Known rows, with every way that one mark hangs from another
q850{q361 q847}: -0.54, 1.05, 0.11, -0.63, -0.04, -0.30, 0.42, 0.88, 0.38, 0.04, -0.06, -0.45, -0.33, -1.00, 1.97, 0.97, -0.18, -0.50, 1.05, -1.24, 0.56
q361{q158 q625 q850}: 0.07, -2.17, -0.86, -0.20, -2.84, -1.04, 0.59, -2.78, -1.39, 0.18, 2.74, 1.54, -0.70, -2.10, -0.23, 0.80, -2.49, 0.71, -1.11, 2.30, 0.62
q847{q850{q361}}: 2.01, 0.55, -1.32, -0.21, -0.21, 1.03, 1.89, -0.87, -0.65, 0.66, 0.17, -0.37, -0.63, -1.92, 1.29, 0.75, -0.30, -2.14, 1.76, -1.38, 0.29
q13{q361{q595}}: -0.01, -1.34, -0.13, 0.33, 1.50, -0.23, -0.84, 0.33, -1.08, -1.08, 0.38, 1.36, 0.65, -2.80, -0.86, 0.23, -2.55, -0.41, -0.28, 0.12, -0.27
q625{q300 q361{q13 q158}}: 0.99, -1.33, -0.82, -0.94, -1.75, -1.78, -0.79, -1.49, -2.23, -1.92, 1.55, 1.01, 2.21, 0.15, 1.28, 3.29, -1.26, 0.26, -0.71, -1.29, 1.27
q847{q850{q361{q158 q595 q625{q300}}}}: 2.47, -1.99, -1.88, -1.08, -1.51, -1.25, 1.56, -3.79, -3.53, -0.56, 2.42, 1.36, 0.20, -3.42, 1.42, 3.60, -5.19, -1.77, 0.60, -0.18, 1.56
q847{q850{q361{q13 q625{q300}}}}: 2.40, -1.59, -1.57, -0.99, -2.98, -0.78, 0.95, -2.88, -1.98, 0.01, 1.21, -0.49, 0.76, -2.70, 1.04, 3.39, -0.14, -1.83, 0.90, -2.11, 0.55
q300{q625{q361 q847{q850}}}: 2.55, -0.99, -3.56, 0.16, -1.83, -0.23, 1.91, 0.34, -0.25, 0.53, 0.31, -1.15, 2.12, 0.17, 0.57, 1.73, -0.30, -0.47, 1.12, -3.08, -1.27
q850{q847}: -0.51, 0.48, 0.50, -0.22, 0.32, -0.50, -0.10, 1.43, 0.71, 0.00, 0.04, -0.11, -0.18, 0.16, 0.79, 0.48, 0.06, 0.15, 0.44, -0.68, -0.61
q300{q625}: -0.01, -1.35, -0.28, -0.06, -1.00, -0.84, 0.60, 0.53, -0.42, 0.25, -0.11, 0.19, 0.19, -0.22, -0.52, 0.98, 0.31, 0.09, -0.18, -0.87, -0.18
q847{q850{q361{q13 q158 q625}}}: 2.00, -1.86, -2.33, -0.67, -1.84, 0.04, 2.10, -3.58, -2.37, 0.48, 2.30, 1.50, -1.24, -3.90, 0.71, 3.57, -0.33, -1.62, 0.59, -0.58, -0.05
q847{q850{q361{q625}}}: 1.95, -0.52, -1.68, -0.12, -1.77, 0.81, 2.44, -1.77, -0.78, 0.81, 0.81, -0.76, -0.73, -2.64, 0.94, 1.42, -0.70, -1.95, 1.33, -0.73, 0.17
q625{q300 q847{q850}}: 2.57, 0.21, -2.36, -0.10, -0.57, -0.76, 0.30, -1.12, -0.40, 0.13, 0.09, -0.79, 2.15, 0.02, 1.10, 1.33, -1.28, -0.57, 1.21, -2.23, -0.31
q847{q850{q361{q13 q158 q595 q625}}}: 2.03, -3.16, -2.67, -1.21, -1.05, -0.43, 1.39, -4.27, -3.57, 0.25, 2.86, 2.15, -0.91, -4.72, 0.29, 3.74, -2.37, -1.49, 0.31, -0.12, -0.09
q13{q361}: -0.09, -0.45, 0.22, 0.67, 0.53, 0.19, -0.13, 0.99, 0.00, -0.77, 0.04, 0.69, 0.26, -1.92, -0.50, -0.09, -0.47, -0.44, -0.03, -0.16, -0.03
q595{q811}: -0.57, 0.77, 0.22, 0.06, 0.42, 1.06, 0.57, -0.34, 0.58, 0.05, 0.49, -0.06, -0.30, 0.06, -1.62, -0.55, -1.95, -0.59, -0.79, -0.10, -1.27
q847{q850}: 2.09, 0.05, -0.92, 0.00, 0.24, 0.82, 1.39, -0.30, -0.36, 0.78, 0.36, 0.13, -0.50, -0.58, -0.01, 0.25, -0.12, -1.32, 1.15, -0.69, -0.88
q850{q361{q13 q158 q625} q847}: -0.34, -1.53, -0.95, -1.00, -1.74, -1.41, 0.51, -1.88, -1.39, -0.17, 1.97, 1.28, -0.77, -3.24, 1.47, 3.81, -0.07, -0.09, -0.09, -0.62, 0.50
q625{q300 q361 q847}: 0.83, 0.31, -1.92, -0.04, -1.81, -1.25, -0.88, -0.07, -0.08, -1.28, 0.04, -1.72, 3.89, 1.65, 1.73, 1.43, -1.49, 0.53, 0.26, -2.16, 0.80
q300{q625{q847{q850{q361}}}}: 2.08, -0.61, -3.35, -0.14, -1.23, -0.15, 2.08, -0.97, -0.43, 1.09, -0.10, -0.62, 0.69, -1.92, 1.17, 2.00, 0.09, -1.15, 1.52, -2.87, -0.36
q850{q361{q13 q158 q595 q625} q847}: -0.47, -2.61, -1.30, -1.49, -0.95, -1.84, -0.05, -2.62, -2.72, -0.43, 2.62, 2.22, -0.64, -4.10, 1.18, 4.06, -2.01, 0.01, -0.54, -0.12, 0.27
q625{q300 q847}: 0.38, 0.18, -1.40, -0.11, -0.72, -1.46, -1.21, -0.87, 0.00, -0.61, -0.28, -0.88, 2.57, 0.81, 1.14, 1.11, -1.12, 0.67, 0.02, -1.43, 0.48
q847{q850{q361{q13 q158 q595{q811}}}}: 1.48, -0.99, -2.06, -1.37, 0.79, 0.75, 1.46, -3.85, -3.04, 0.13, 2.70, 2.67, -1.11, -3.96, -0.78, 2.39, -3.76, -2.19, -0.25, -0.87, -1.18

Rows
-0.15, -3.02, -2.59, 0.28, -1.70, -1.23, -1.16, -2.00, -1.13, -0.38, 1.88, 0.77, 1.51, -4.10, -0.89, 0.26, -3.62, 0.80, -1.10, 1.01, -0.64 | q13{q361{q595 q625{q847} q850}}
-0.67, -3.35, -1.42, -1.04, -2.12, -0.96, -0.32, -4.76, -2.87, -0.12, 4.03, 2.62, -0.63, -3.66, -2.52, 1.48, -4.68, 0.41, -2.61, 2.02, -1.30 | q361{q13 q158 q595{q811} q625 q850}
0.40, -2.41, -1.58, -1.26, -2.00, -0.96, -1.43, -1.92, -2.34, -0.76, 1.77, 0.59, 1.72, -1.47, -0.15, 0.68, -1.41, 0.44, -1.09, 0.13, -0.16 | q625{q361{q13 q595 q850}}
0.44, -1.05, -0.49, -1.17, -0.93, -0.85, -1.41, -1.51, -2.04, -1.77, 1.62, -0.09, 2.83, 0.01, -0.91, 1.80, -3.73, -0.45, -1.47, -1.61, -0.68 | q625{q300 q361{q13 q595{q811}}}
0.36, -2.03, -2.04, -0.59, -1.58, -2.33, -1.18, -2.59, -1.42, -0.72, 1.04, -0.55, 2.78, -0.84, 0.42, 1.97, -3.32, 0.89, -0.59, -0.33, 0.23 | q361{q595 q625{q300 q847}}
0.05, -3.14, -1.39, -0.62, -3.12, -1.38, -0.17, -3.85, -2.06, -0.11, 2.92, 1.92, -0.67, -2.76, -0.58, 2.01, -0.79, 0.83, -1.43, 1.67, 0.11 | q361{q13 q158 q625 q850}
2.52, -1.95, -3.03, -0.42, -1.39, -1.34, 0.08, -2.86, -1.89, 0.02, 1.31, -0.43, 2.27, -1.55, 0.28, 2.27, -3.61, -0.40, 0.55, -1.15, -0.66 | q361{q595 q625{q300 q847{q850}}}
-0.14, -1.82, -3.17, -0.62, -1.01, -1.07, 0.36, -3.74, -2.05, -0.03, 2.01, 1.10, 0.65, -3.19, 1.17, 2.77, -3.72, 0.38, -0.56, 0.47, 0.85 | q850{q361{q158 q595 q625{q847}}}
2.10, -1.63, -2.14, -0.52, -2.11, 0.35, 1.75, -2.60, -1.44, 0.87, 1.09, -0.18, -0.63, -3.35, 0.42, 2.59, 0.92, -1.89, 0.95, -1.35, -0.42 | q847{q850{q361{q13 q625}}}
-0.03, -2.53, -1.21, -1.28, -0.98, -1.19, -1.91, -2.79, -2.29, -0.28, 1.78, 1.49, 0.38, -2.46, -0.70, 0.45, -1.09, 0.71, -1.14, 0.90, -0.39 | q361{q13 q595 q850}
-0.11, -2.47, -0.77, -0.19, 0.11, -1.10, -0.86, -1.69, -2.53, -1.04, 2.52, 3.31, -0.07, -4.08, -0.60, 0.23, -4.62, 0.26, -1.20, 1.84, 0.61 | q13{q361{q158 q595 q850}}
-0.54, -1.31, -1.01, -1.59, 0.83, -1.48, -0.48, -1.84, -2.49, -0.83, 1.91, 2.49, -0.46, -3.36, 1.57, 3.23, -1.63, -0.07, -0.23, -0.74, 0.34 | q850{q361{q13 q158 q595} q847}
1.89, -0.72, -1.40, -0.96, -1.71, 0.15, 1.57, -3.03, -2.13, -0.14, 1.96, -0.50, 0.31, -2.77, -0.37, 1.91, -5.94, -2.49, 0.16, -1.11, -0.32 | q847{q850{q361{q595{q811} q625{q300}}}}
0.04, -2.62, -0.92, -0.50, -0.51, -1.01, 0.41, -2.56, -2.27, -0.37, 2.38, 1.93, -0.32, -2.14, -0.51, 2.07, -3.77, 0.44, -1.09, 1.81, 0.09 | q361{q158 q595 q625}
0.34, -2.70, -3.17, -0.40, -2.79, -1.66, -0.59, -1.11, -1.50, -0.32, 1.36, -0.16, 2.80, -0.72, 0.31, 0.91, -2.93, 1.30, -0.90, -0.75, -0.20 | q300{q625{q361{q595 q850} q847}}
1.96, -2.70, -4.11, -1.12, -0.74, -1.11, 0.79, -2.66, -2.47, 0.66, 0.80, 0.72, 1.14, -3.51, 0.53, 3.24, -0.23, -0.83, 0.85, -3.16, -1.16 | q300{q625{q847{q850{q361{q13 q595}}}}}
-0.01, -2.26, -1.04, -1.09, -3.49, -1.91, -0.28, 0.73, -0.65, -0.38, 1.47, 0.15, 1.53, -0.87, 0.66, 1.97, 0.80, 0.79, -0.42, -1.91, -0.70 | q300{q625{q361{q13 q850{q847}}}}
-0.95, -0.44, -0.64, -1.53, 0.92, -0.54, 0.00, -2.21, -1.94, -0.59, 2.39, 2.37, -0.74, -3.29, -0.04, 2.72, -3.59, -0.62, -0.90, -0.78, -1.01 | q850{q361{q13 q158 q595{q811}} q847}
-0.03, -0.46, -0.10, -0.93, -2.21, -2.13, 0.56, -1.18, -1.33, -0.94, 1.77, 0.38, 0.29, -1.79, 2.50, 3.56, -3.10, -0.20, 0.22, -0.64, 1.94 | q850{q361{q158 q625{q300}} q847}
2.56, -0.99, -2.69, -0.01, -2.28, -0.92, 0.71, -1.89, -0.56, 0.32, 0.73, -1.31, 1.92, -0.68, 0.80, 2.01, -1.58, -0.57, 0.96, -1.54, -0.44 | q361{q625{q300 q847{q850}}}
-0.07, -1.24, -0.69, -0.54, -3.19, -1.38, 0.37, 1.63, -0.25, -0.32, 1.16, -0.44, 1.17, -0.13, 1.04, 0.83, -0.99, 0.46, -0.07, -1.13, -0.08 | q300{q625{q361{q850{q847}}}}
0.37, -4.21, -1.99, -1.41, -2.78, -2.20, -0.41, -2.44, -3.53, -1.01, 2.98, 2.69, 1.29, -2.29, -0.30, 2.76, -2.50, 1.02, -1.69, 0.04, 0.19 | q300{q625{q361{q13 q158 q595 q850}}}
-0.05, -1.01, -1.09, -0.30, -1.76, -0.36, 1.44, -2.39, -1.21, -0.12, 1.71, 0.88, -0.93, -2.48, 0.96, 2.40, -1.96, -0.47, -0.26, 0.67, 1.34 | q850{q361{q158 q625}}
-0.07, -2.33, -0.85, -0.93, -2.26, -2.01, -0.30, 0.97, -1.59, -0.52, 1.70, 0.38, 1.59, -0.99, 0.70, 1.04, -2.95, 0.82, -0.40, -0.60, -0.27 | q300{q625{q361{q595 q850{q847}}}}
0.43, -3.13, -0.67, -1.13, -1.84, -2.22, -1.62, -2.76, -2.67, -0.92, 1.50, 0.50, 1.73, -1.69, -0.35, 2.82, -1.85, 0.42, -1.12, -0.30, 0.16 | q361{q13 q595 q625{q300}}
0.49, -3.62, -0.67, -0.40, -2.14, -2.44, -1.05, -2.87, -3.21, -1.75, 3.28, 2.53, 1.11, -4.14, -0.40, 1.83, -6.18, 0.36, -1.38, 1.78, 1.46 | q13{q361{q158 q595 q625{q300} q850}}
-0.08, -1.00, -0.95, -0.75, -0.13, 0.36, -0.40, -1.27, -1.52, -0.88, 1.61, 0.42, 1.34, -0.75, -1.66, 0.91, -2.65, -0.44, -1.48, -0.98, -1.73 | q625{q361{q13 q595{q811}}}
2.01, -1.35, -2.07, -1.15, 0.23, 0.10, 0.51, -2.47, -2.59, 0.38, 0.87, 1.00, -0.15, -3.41, 0.53, 2.09, -0.50, -1.84, 0.92, -1.53, -0.44 | q847{q850{q361{q13 q595}}}
-0.01, -2.01, 0.27, -0.24, -2.78, -2.58, -0.48, -0.57, -1.27, -1.43, 2.74, 1.65, 0.65, -3.32, 0.78, 1.99, -4.20, 0.28, -0.58, 0.61, 0.99 | q13{q361{q158 q625{q300} q850{q847}}}
